Each row was made from one walk, in order. Every step used is in the known rows, and no mark comes twice. Write each row's walk.
Known rows:
a -> t -> m -> x -> c: [-13   6  18   2 -19 -16  12  -8 -24   5  -2   3   9   1 -22  19 -23  32
  22  -4  35 -18 -15   3  32 -23 -17  16   1  14   3 -41  -6 -38 -17]
m -> e: [ -8 -18  10  -6 -19  -2  -3   6 -17   2   7 -13 -12   0   2  10  -8   0
  12   9  23  -6  -2   7  15   9   0  -1  14  20   2 -22 -16 -26  12]
e -> a -> t -> m -> x -> b: [-14   6  15 -11 -19 -30  16  -4 -32 -10 -17  22   9  14 -17  25 -19  19
  24   0  33   2 -27 -11  33 -14 -29  -7   2   4  15 -47  -2 -35 -10]
j -> x -> c -> t -> k: [-24   5  12  -2 -20   6  16   1 -33   8 -21  21  -5   6 -19  21 -26  28
  24   5   9  -3  -3  -4  23 -31  -3  26   2   1   5 -25   2 -28   1]
x -> m -> e -> a -> t: [-14 -14  13  15 -24 -26  -1  -1 -37  -6  -2 -13  -9  12 -41  20 -13  -6
   4   4   8   2   2   5  26   5 -17   4   2  22  16 -27 -14 -26  -3]
e -> m -> x -> f -> u: [ 10   0  29   3 -13 -12  13 -20 -28  17  -5  -5   2  13  -5  -3  -5  17
  34 -13   4 -22   9  13  22 -23  -5  23  -6  17 -18 -29 -28 -15  -3]
x -> c: [  0  -7   4  -5 -25   9  12  -1 -25   4   1   5   4   3 -17  14 -19  23
  13   0  14 -16   0   4  23 -14  -3  15  -4  24   3  -3 -11 -18 -14]
u -> f: [ 15 -26  29  -7 -30   5  -2  -9 -22  10  13  -3 -11  -4  -6   6 -25  16
  14   2   9 -13  11   2  18  -3  -3  -3  12  13   5   0 -16 -26 -10]
j -> x -> m: [  9   2  11   1 -24   2 -11 -17 -16  -1  -7  -9  -9 -10 -13  -3  -6  21
  20 -10 -12 -21  20  -2  20 -13 -10  19 -10  27  -4 -19  -9 -18 -29]
x -> f -> u: [ 11  -5  28  -1 -21   5  11  -7 -25   9  -5  -5  -8   7  -9   8  -6  15
  25 -11  -1 -15   2   8  14 -16  -7  31   7  26  -5 -10 -23 -21   3]
u -> f -> x -> m -> e: [ -1 -27  14   7 -33  -1  -3 -15  -5  13  18 -22 -15   2 -18  -3 -13  11
   4  14   6 -19  14   6  24   3  -3   6  28  29  -5 -25 -22 -34 -10]
f -> x: [  1 -13   7 -10 -23  11   7   8  -9  16   0  12 -12  -2   1   0 -21  19
  18   2   1 -11  13  -3  21   0   0  17  14  20   1 -27 -15 -39  -3]
b -> x -> c -> t: [ -4  11  22  10  -9  11   9  -2 -38  14  -2   7  -4  18 -24  26 -15  28
  28   5  27 -15  -7  -4  14 -19 -13   6 -17  18   1  12  -6 -27   6]
a -> t: [ -8  -6  31   1 -19  -6   4   3 -31   3  -4  -4  -9  -2 -13  14 -22   0
  10  -6  17   2  -7  -1  22   0 -15   3  -4  24  14 -24 -18 -35  -1]
m -> x -> f -> u: [  5  -2  27   2 -14  -3  10 -19 -20   7  -7 -14  -4   7  -9   9 -11  28
  35 -14   8 -26   3  13  22 -23  -5  31   6  18 -15 -19 -23 -29   0]
j -> u: [  1  -4   4  -9 -18   2   3 -11 -18   5  -9   4 -15   1  10  16 -16  19
  32 -14  -2 -10  23  -3  17 -10 -11  12  -4  15   8 -20  -9 -25 -13]
x -> b: [  0  -3  12 -20 -21   5  12   0 -28 -10  -8  15   1   5   3  16 -13   4
  10   4  22  -1 -17  -9  21  -4 -15  -8  -2  22   6 -14 -11 -24  -6]
x -> f: [ 13 -16  24  -4 -22  12   2   4 -20  12   4   8 -12  -6 -13   2  -8  17
  16 -11   4 -13   7   3  20  -9 -15  23   3  18   5 -11 -25 -24   1]
k -> t -> m -> x: [ -4  -2  20   2  -9  -2   6 -10 -16   1  -6  -3  -6  -6  -5   8 -16  21
  30   7  19 -18  -9  -3  19  -6  -9   2   8   1   2 -38   6 -35 -17]
k -> t -> m: [  4  -1  23  -2 -14   6  10   7 -23   1  -6  10 -11  -6  -6   4 -10   6
  20  14   9  -5  -8 -10   9   2 -10   3  10  12  16 -28   9 -27 -14]
j -> x -> m -> e -> a -> t -> k: [-33  -4  -1   5 -27 -20  -3  -7 -30  -4 -20   2  -9   4 -42   9 -19  13
  12   7   2   8   3   2  24 -13 -21  21  10   8  10 -45  -5 -22  -3]
e -> a -> t -> m: [ -1  -2  14  -4 -22 -26   6  13 -33   0 -10  25  -5   6 -24  20 -16  11
  18   1  13  12  -5  -7  20   1 -19  12   2  11  30 -39  -1 -27  -3]
c -> x -> f: [ 11 -10  28 -10 -21  20   5 -13  -3  25   6   2 -13 -13 -14  -3 -12  31
  27  -9   4 -18  -5   4  25 -20 -20  27  15  22   1  -4 -29 -27   2]
f -> x -> m -> e -> a -> t: [-20 -13  11  14 -26 -22   3   0 -27   4  -1  -8 -10  14 -40  12 -16   4
   5   7   2   0   4   2  30   3 -16  10  12  24  15 -37 -15 -37  -4]
u -> f -> x -> c -> t: [ -6 -15  36  11 -25   8  22  -3 -28  27   8  10  -6  14 -19  19 -31  23
  17   7   8 -20   3  -4  28 -19   2   9  12  16   7 -11 -12 -44 -10]
a -> e -> m -> x -> f: [  5 -13  27   4 -12 -14  -1  -4 -18  27   6   1  -5   0  -7  -5  -5  14
  21  -6  17 -21   2  13  25 -11 -12  13   5  10  -8 -42 -37 -14   0]
e -> m -> x: [  5  -6   9  -4 -12 -14   5 -14 -24  12  -1   5   3   5   5  -2 -16  12
  26  -6  13 -15  16   7  24  -9  -2  -2 -14   5 -11 -32 -19 -15  -8]
e -> a -> t: [ -8  -9  17   3 -22 -17   6   9 -39   0  -8   9  -8  10 -30  21 -25   6
  14  -3   5   7   1  -1  24   0 -16   5  -4  14  20 -19 -11 -28  -3]
f -> x -> c -> t -> k: [-25  -5   2   1 -23  12  27   7 -32  15 -17  32  -5  12 -22  18 -29  27
  13  13   9  -3   3  -5  27 -20   2  27  12   6   9 -29  -3 -41   7]
f -> x -> m -> e: [ -6 -16   1   5 -25  -2  -1  -5  -9   5   7 -15 -13   0 -14  -2  -5   6
   3  10   6 -16  12   4  22   6  -4  14  18  32  -2 -33 -18 -33  -4]
k -> t -> m -> x -> b: [-10   7  19  -9 -12  -4  17  -9 -21 -11 -11  10   3   4  -1  12 -12  13
  26  11  32 -12 -30 -13  23 -11 -22 -13   6   5   3 -39   5 -35 -19]
c -> x -> m -> e -> a -> t -> k: [-29 -11  -7   2 -25 -13   8 -13 -25   1 -12   1  -9   4 -48  11 -23  16
  10  12   6   8  -8   4  30 -12 -24  20  19  13  13 -30 -10 -27   8]
e -> a: [  9 -16  -5  -7 -23  -7   1   7 -30   0  -6  20  -5  11 -20  17 -19  12
  21   1  -5   1  14   0  16   0  -4  10   1   7  16  -3  -3 -13  -3]

Write each row's walk:
[  7   7  38  -3 -21   4   4 -12 -16  11 -11 -10  -7   0  -5   1  -7  28
  38 -17  -7 -20   4   7  14 -27  -6  36   5  24 -11 -19 -19 -20  -5] => j -> x -> f -> u
[  4  -5  33   6 -11 -19   8 -14 -22  21  -3 -11  -1  12  -5  -1  -2  10
  28  -5  12 -23  -2  16  19 -16  -6  21   9  19 -17 -40 -34 -14   5] => a -> e -> m -> x -> f -> u
[ -8  -1  16   0 -15 -31   3  -4 -26   0  -9  11  -3   6 -21  18 -21  26
  28  -5  21  -3  -4   0  29  -9 -16   9   3   1  14 -47  -2 -36  -7] => e -> a -> t -> m -> x
[  4   9   2  -1 -17  17   1  -3 -22   9   4   6   5   7 -25  12 -16  41
  27   3  30 -21  -5   3  13 -17 -18  12 -10  23  -9  15  -9 -14  -7] => b -> x -> c
[-15 -24  25  16 -34 -24   3  -6 -24  12  11 -14 -13  15 -41  11 -25   7
   5   9   2  -5   9   4  30   0 -16   2  22  21  12 -31 -19 -39 -10] => u -> f -> x -> m -> e -> a -> t
[ -1 -14  -5  -9 -24 -23   0  13 -22  -1   0  15  -8  12 -16  18  -7  10
  19  13  14   7   3   1  13   8  -4   8  20   6  20 -30   1 -14   7] => t -> m -> e -> a
[  0 -21 -12   5 -26 -17  -5  -1 -27  -9   1  -5  -8  13 -31  16  -5   4
   9   8  -2  -5  14   6  19   5  -7   9   7  18  11 -11  -8 -11  -4] => x -> m -> e -> a
[ -1   2  26  -6 -20 -16   5  10 -26   2  -6  15  -9  -4  -8  13 -14   7
  13   0  23   5  -8  -9  17   0 -16   9   3  21  23 -44  -6 -35  -2] => a -> t -> m
[ -4 -21  -5  -5 -24 -15  -1  11 -25  -2   1   2  -8  13 -18  19 -11   4
  17   9   8   1   6   5  17   7  -2   2  13   8  11 -13  -9 -15   9] => m -> e -> a
[-15   3  10   4 -21 -25  15  -3 -29   2  -6  13  10  11 -35  23 -24  37
  26  -3  26 -13  -9   2  34 -24 -17  17   1   5  11 -38  -1 -30 -19] => e -> a -> t -> m -> x -> c
[ -1 -18  19  -2 -37  14  17  -6 -12  24  15   6   1   5 -20   5 -33  35
  15   6   8 -24   7   2  30 -18  -1  14  23  19  -1 -10 -15 -35 -22] => u -> f -> x -> c
[ 15   9  25   2 -11  13   0 -10 -22  12  -2  -5  -7  11 -18   5  -2  33
  38  -5  15 -18  -1   9   5 -19 -17  29  -2  27 -14   7 -21 -17  10] => b -> x -> f -> u
[ -1   2  11 -16 -15 -14  16 -14 -30  -1  -7  15  11  11   7   5 -14   7
  22  -1  26 -11  -9  -2  28 -12 -14 -15 -15   9 -10 -35 -18 -16 -10] => e -> m -> x -> b
[ -1  -1   8  -3 -17 -10  14 -15 -27  14   3   7  15   9 -10   4 -20  24
  24  -5  18 -23   7  10  31 -23  -3   7 -15  11 -13 -24 -15 -11 -19] => e -> m -> x -> c
[ -7  -3  23   8 -19   4  18   3 -40   9  -3   7  -3  13 -16  26 -19  11
  16   1  15 -12  -2  -3  23 -15   0   9  -9  19  12  -5  -9 -32  -4] => x -> c -> t
[ 16   0  21  -1 -13  20 -10  -1 -16  19   6   6 -12  -1 -22   1  -2  38
  30  -5  20 -15   1   4   9 -13 -29  22  -8  19  -8   6 -22 -20   8] => b -> x -> f
[  9   0  33  -6 -20  12  14 -22 -11  17  -4 -11  -8   1 -11   2 -11  28
  34 -10  -3 -18  -8   8  21 -25 -12  35  15  29  -8  -3 -25 -23   6] => c -> x -> f -> u
[  2  -6  34   4 -30  -4  21   3 -24  24   5  23  -7  10 -13  16 -24  28
  19  11  18 -15  -1 -10  23 -17  -4  14  20  12  19 -32  -2 -41 -10] => u -> f -> x -> c -> t -> m
[ -1 -15 -10   2 -24  -9  -2 -16 -14   2   3  -9  -9   7 -32  10  -8  16
  16  10  -4 -10   4   5  25  -4 -10  13  15  20   6  -5 -11 -13  -3] => c -> x -> m -> e -> a
[-16  -6  26  -2 -20 -22   0  12 -21   1   2  -6 -11  -3  -4  13  -6  -3
  10   9  34   6 -16   0  16   9 -15   1  17  22  17 -53 -14 -34  11] => a -> t -> m -> e
[  0 -14  25 -18 -33   9  17  -5 -15   9   6  16  -2   8  -1   6 -26  18
  12   9  17 -10  -9 -10  27  -8 -14  -8  22  18   2 -20 -13 -39 -15] => u -> f -> x -> b
[ 10 -10  25   0 -16  -6   5 -13 -21  23   6   7  -2   2  -8  -9  -8  21
  27 -14   9 -21  14  10  28 -19 -15  16 -10   7 -10 -33 -32 -17  -5] => e -> m -> x -> f
[-33 -15  -2  -3 -24 -17   7  10 -36  -3 -14  12 -10  11 -34  21 -25   5
   8  14  14  19  -7   4  21  -1 -14  11  15   2  18 -37  -8 -26  20] => m -> e -> a -> t -> k
[-10   3  14   6 -15   2  17 -12 -20   2  -2   0   8   1 -21  13 -20  34
  27   6  25 -28 -14   1  26 -21 -11   8   7   7  -1 -28   6 -30 -27] => k -> t -> m -> x -> c
[  2   4  37   9  -9  -2  17 -18 -21   7  -9 -12  -6   7 -13   4  -4  26
  37  -2   8 -25 -10   5  15 -21 -12  26  13  13  -8 -32  -8 -30  -9] => k -> t -> m -> x -> f -> u
[ -7  -5   5  -3 -21   1  11 -13 -19   2   1  -4   8   2 -16  15 -25  35
  24  -5  24 -28  -2  10  29 -23  -4  14  -3  11  -9 -13 -11 -27 -18] => m -> x -> c
[  0   4  21   1 -20  -8  18   8 -35   8  -7  23  -3   8 -11  25 -11  17
  18   5  23  -6  -5 -10  19 -14  -3  15   0  16  23 -26   1 -29  -3] => x -> c -> t -> m
[ -7   1  23  10 -11 -12  21 -12 -43  17  -2   9   6  19 -11  17 -19  13
  25  -3  19 -20   3   3  30 -24   1   3 -21   6  -2 -23 -14 -23  -7] => e -> m -> x -> c -> t
[ -2 -13   3   0 -22   1  -4 -24  -7   3  10 -28 -12  -7 -14   1  -4  11
  11   9  11 -18  -2   7  23  -2 -11   9  15  33  -2 -12 -20 -21  -4] => c -> x -> m -> e
[  5  -7 -15   7 -18 -11 -13  -7 -26  -3   3  -4  -7  18 -39  13  -1  18
  20  14  11  -8  12   5  12   2 -17   5   0  19  -1   4  -7  -6   0] => b -> x -> m -> e -> a
[  4 -15  26   0 -17   4   0  -9 -14  14   4  -3  -8  -4 -12   3 -13  31
  26 -16  13 -23   6  10  28 -16 -14  22   3  10  -7 -22 -25 -34  -5] => m -> x -> f
[-12  -2  23  12 -12  -4  18  -9 -35   9  -5   0   0  14 -17  29 -23  23
  24  -2  22 -21  -6   1  31 -24   1   8 -12   9   1 -12 -11 -38  -5] => m -> x -> c -> t
[ -6  -7   4  -5 -28  14  18   3 -14  15   1  13   2   4 -16   5 -26  32
  16   3   8 -19   4   1  29 -15  -1  23  12  24  -2 -19 -10 -33 -14] => f -> x -> c
[ 18   7  -6   6 -13  11 -14 -15 -22  -1   0  -5  -8   3 -28   3  -1  27
  19   2  13 -18  16   0  11  -4 -22  12 -20  31  -9  11 -10 -16 -11] => b -> x -> m
[-11  -7   6   5 -23 -25  15  13 -36   2  -2  16  -1  22 -26  31  -9  11
  18  14  20   0  -5  -2  19  -6  -2  11  14   7  25 -26   2 -20   7] => x -> c -> t -> m -> e -> a
[ 14  -6   2  -2 -23  11  -1 -28  -9   6   0 -11  -9 -10 -19  -1 -13  21
  14  -2  -4 -21   7   0  26 -11 -14  19   1  33   1  -1 -13 -22 -15] => c -> x -> m
[  4  17  20   3 -11   0   9   6 -33  12  -2  23  -3  12 -17  23  -8  32
  30  11  35  -9 -10 -11  12 -16 -15  13  -9  14  12 -13   3 -26   4] => b -> x -> c -> t -> m
